Each row comes from the steps of one path. Every step used is in the known rows, and no mark comes twice. Write the path behind each row, first mark first.
Known rows:
m -> g -> e: [-0.34 -3.22 -3.74 -1.62  6.36 -2.44 -2.56 -2.90  0.58 -0.24  0.00 -0.24
 -1.15 -2.64  1.37  3.52 -1.95 -0.51  0.06  0.51  1.68  2.23]
g -> j: [-1.16 -3.63 -0.31  0.67  3.43 -0.17  1.11 -0.29  1.19 -0.38 -2.91  2.42
 -5.03 -2.28  0.91 -0.10 -0.49 -0.49  2.24  0.36  0.64  0.82]
g -> z: [-1.36 -2.75 -2.87  0.55  2.58 -1.90  0.13 -0.81 -1.42  0.21 -2.62  0.19
 -2.96 -2.44 -0.15 -0.33  1.52 -1.30  0.11 -0.26  0.11  1.35]
l -> z -> f -> m -> g -> j: [-1.60 -4.05 -0.81 -2.05 -0.80  0.78  0.53 -3.01  0.81 -0.14 -1.74 -2.71
 -2.53  4.35  0.90  1.65 -3.90 -1.11  2.27  2.35  3.01  4.26]
z -> f -> m: [-1.29  0.38 -0.33  2.33 -0.29 -0.81  0.79 -0.07 -0.98 -0.73 -4.91 -5.64
  0.28  8.59  0.41  0.28 -6.71 -0.90  1.62  1.02  4.98  1.62]
x -> f -> m: [ 0.68  0.40  3.12  0.81  2.64  0.06  0.05 -0.73 -0.65 -0.24 -1.85 -2.01
  1.74  7.11  1.09  3.58 -0.97 -1.20  0.97 -1.03  5.30 -1.41]
e -> g: [-1.06 -2.89 -2.06 -0.33  4.54 -1.80 -0.89 -0.75 -1.28 -2.17 -1.86 -0.98
 -2.05 -2.28  2.23 -0.12 -0.14 -2.16  1.53  1.14  2.53 -4.90]
l -> z: [-2.65 -1.94 -1.62 -1.11  1.49  0.33 -1.41 -3.13 -1.78 -2.94 -1.80 -1.34
 -1.89  2.81  0.83  0.36  0.37  0.02  0.86  0.32  1.12  1.53]
g -> z -> f: [-2.70  0.00 -2.79 -0.15  0.23 -2.58  0.52  0.19  0.41  0.38 -4.25 -3.57
 -2.98  0.30 -0.75  0.10 -0.01 -2.62  0.69 -0.16  0.92  2.92]
l -> z -> f -> m: [-2.38 -0.54 -0.89  0.27 -2.59  0.71 -0.45 -2.40 -1.61 -1.67 -3.84 -5.17
 -0.28  8.85  0.28  0.44 -4.25 -0.67  1.34  0.82  3.47  2.66]
e -> l -> z -> g -> m -> f -> x: [-0.29 -1.13 -2.68 -1.72 -2.29  0.57 -1.88 -3.78 -1.32  1.69  3.97  2.66
 -3.41  1.66 -6.00  1.12 -1.99 -3.07 -0.58  2.39 -0.10 -0.20]
l -> z -> g -> m -> f -> x: [-0.05  0.20 -1.72 -1.21  0.26  3.28 -4.51 -2.39 -0.06  1.46  2.06  0.99
 -1.61  3.82 -4.34  0.70 -1.02 -1.97 -0.49  1.37 -1.78  2.41]
e -> g -> z -> f: [-2.20 -1.72 -3.44 -0.86  0.85 -2.94 -0.38 -0.18  0.25  0.48 -3.25 -3.02
 -3.40 -3.40  0.42 -0.14  1.52 -4.39  1.08  0.76  1.61 -2.24]
x -> f -> m -> g -> e -> l: [ 1.43 -2.01  0.35 -1.81  2.20 -2.66 -0.32 -3.42 -0.05  1.89  1.87  0.10
  0.69  1.98  0.16  6.23 -2.50 -2.30 -0.09 -0.07  5.82 -1.55]
f -> z -> g -> e: [-1.81  0.09 -1.95  0.71  1.08 -1.32 -3.18 -1.20 -0.48  3.26 -0.87  2.47
 -1.32 -0.96 -0.51  2.01  2.87 -0.36  1.24 -0.50 -1.70  1.94]
g -> e -> l: [-1.05 -1.30 -3.97  1.13 -0.19 -3.57 -1.06 -3.27 -1.04  0.27 -1.23  1.94
 -3.25 -2.56 -0.71  1.61 -1.17 -1.07  0.03 -0.29  2.00 -1.64]
g -> m -> f -> z -> l: [ 1.71 -0.55  1.47  2.52 -0.57  0.07 -2.17  2.79  0.23  3.28  1.48  1.11
 -0.59  5.69 -4.10  3.31 -7.87 -2.26  2.44 -1.39  0.46 -3.35]
l -> z -> g -> m -> f: [-1.60  0.33 -3.03 -0.86  0.84  2.06 -2.04 -1.32 -0.20  0.21  1.06  1.22
 -1.85  3.27 -2.93  1.10 -0.05 -0.74 -0.02  0.64 -1.52  3.25]
m -> g -> z -> f -> x: [-0.31 -3.08 -2.60 -3.18  3.84 -2.47 -1.61 -2.06  1.15  1.81 -0.16 -3.77
 -2.38 -0.80 -1.70  1.93 -2.49 -4.28 -0.09  2.35  1.72  3.33]
x -> f -> z -> g -> m: [-0.30  2.38  2.71 -0.45  2.52  0.42 -2.61 -0.20  1.33  4.44  1.22  0.62
 -0.08  2.06 -2.74  4.87  1.03 -2.41  1.75 -1.76  0.48 -0.84]
f -> z -> l: [-0.34 -2.08  2.52  2.17  0.86 -1.53 -0.40  1.42 -1.83  1.45 -2.19  0.04
 -2.47  4.06 -1.26  1.56 -3.69 -1.52  3.23 -1.25  0.90 -2.02]

Write each row's path:
[ 1.02 -2.42 -0.03 -3.23  0.04 -1.51 -1.40 -5.09 -0.54  1.23  2.48 -0.05
  0.20  2.92 -0.01  6.19 -0.38 -2.01  0.11 -0.09  4.90 -0.51] | x -> f -> m -> g -> e -> l -> z
[-3.47 -1.23 -2.96 -1.55  2.13  0.63 -0.62 -2.65 -1.60 -1.84 -2.07  0.19
 -3.30  1.34 -0.40 -0.41  3.75  0.29  0.45  1.20 -0.97  4.37] | l -> z -> g
[-1.30  0.20 -3.08 -1.30 -4.98 -1.55 -4.08 -5.42  0.10  0.94 -0.63 -1.45
 -3.66  1.49 -2.91  1.73 -1.70 -3.24 -0.32  0.76  1.60  0.10] | g -> e -> l -> z -> f -> x
[ 1.98 -6.78 -0.96  0.96  3.15 -1.60  1.72 -0.53 -3.03  2.23 -1.59 -0.35
 -1.86  1.93 -0.48  0.82 -5.48 -1.36  1.35  0.83  2.38  2.14] | f -> m -> g -> z -> l
[-1.02  1.96  0.13  0.27  1.30 -0.52 -2.34 -0.95  1.09 -0.40 -3.11 -5.60
 -1.89  5.62 -2.02  0.44 -5.08 -3.43  0.72  1.31  3.10  0.89] | z -> f -> x
[-2.15  0.83 -0.55 -1.84 -1.40  1.02 -3.39 -3.34  0.38 -1.11 -2.28 -5.19
 -1.99  6.48 -1.59  0.71 -2.50 -2.90  0.44  1.35  1.86  2.10] | l -> z -> f -> x
[-0.85 -5.25 -3.71 -2.67  6.45 -3.11  0.15 -1.99 -0.74  0.32  0.29 -0.34
 -2.10 -4.12  0.36  1.92  0.13 -1.60  0.27  1.08  0.93  2.83] | m -> g -> z
[-3.96  0.50 -1.53 -1.43 -0.81 -0.15 -0.79 -2.19  0.39 -2.76 -3.49 -5.03
 -2.01  5.93 -0.09  0.91 -1.07 -1.50  1.22  0.61  1.95  2.90] | l -> z -> f
[-3.04  0.33 -4.11 -0.89 -4.38 -2.71 -1.64 -4.27 -0.01 -0.44 -1.74 -1.12
 -3.66  0.73 -1.45  1.83 -0.85 -2.21  0.01 -0.13  1.57  0.53] | g -> e -> l -> z -> f
[ 1.18  1.06 -1.70  0.99  3.01  1.85 -3.10  0.33  0.50  2.64  1.60  1.49
 -1.43  2.92 -4.76  0.70 -3.32 -2.51 -0.58  1.58 -0.79  1.48] | z -> g -> m -> f -> x
[-0.42 -2.24 -3.26  0.08 -0.71 -3.66  0.19 -2.80 -0.68  1.21 -1.43 -3.15
 -0.71  3.59 -0.50  3.10 -7.80 -1.99  0.81  1.93  5.49  1.29] | z -> f -> m -> g -> e -> l
[ 1.16 -5.33 -1.27  0.30  5.51 -1.24  0.56 -2.36 -2.73 -0.26 -0.63 -1.37
  1.03  3.61  1.50  1.91 -6.61  0.49  1.36  2.25  5.09  1.21] | f -> m -> g
[-2.39 -0.79 -0.42  0.25  2.80 -1.41 -1.11 -0.48 -1.63  1.53 -0.83  1.46
 -1.11  0.93 -0.51  1.07  1.75 -0.35  1.88  0.69 -0.51  1.30] | f -> z -> g
[-0.61 -1.88 -1.03  0.03  2.68 -1.73  0.90 -1.00 -0.44 -0.42 -2.58 -5.77
  0.89  6.78  0.90  2.12 -8.00 -1.24  1.51  2.43  5.71  2.64] | z -> f -> m -> g
[ 2.61 -1.42 -1.22  0.35  2.49  0.90 -5.08 -0.09  0.35  1.44  2.65  0.55
 -0.57  0.08 -2.44  1.56 -5.15 -4.17  0.64  1.36  2.00 -6.82] | e -> g -> m -> f -> x
[-1.85 -0.76 -3.09 -0.27  1.44  2.56 -1.95 -2.86 -1.01  0.82 -1.40  0.07
 -3.10  0.71 -2.52  0.05 -0.69 -0.15  0.73  0.50 -1.83  3.49] | l -> z -> g -> m
[ 1.61 -4.38 -2.56  0.81  4.24 -1.39 -1.89 -3.03 -1.53  1.02 -0.82 -0.57
  1.04  1.88  1.80  2.72 -5.55  0.42  0.71  1.09  3.75  2.08] | f -> m -> g -> e
[-1.91  0.44 -0.71 -0.41  2.05 -1.79 -1.18  1.38 -0.44  0.44  2.02  3.17
  0.97  4.53 -0.68  2.69  2.29 -0.95  1.06  1.00 -0.04  1.17] | m -> f -> z -> g
[-1.00 -4.20 -3.57 -0.63  3.04 -2.34 -0.56 -0.95 -1.62  0.36 -1.75  0.54
 -3.16 -6.29  1.29 -0.40  3.06 -3.08  0.99  0.33  0.63 -3.74] | e -> g -> z
[ 0.84 -2.76 -2.13  1.25  3.59  0.22 -2.29 -0.60 -1.00  0.84 -1.17 -0.57
 -2.25 -3.51 -0.48  0.49 -5.19 -2.60  1.92  0.31  2.12 -6.10] | e -> g -> m
[-2.86 -0.09 -4.40 -1.07  0.78  0.54 -2.99 -3.55 -0.28 -0.22 -2.30  1.19
 -2.96 -0.09 -0.28  0.32  4.90  0.03 -0.21 -0.13 -2.37  4.85] | l -> z -> g -> e
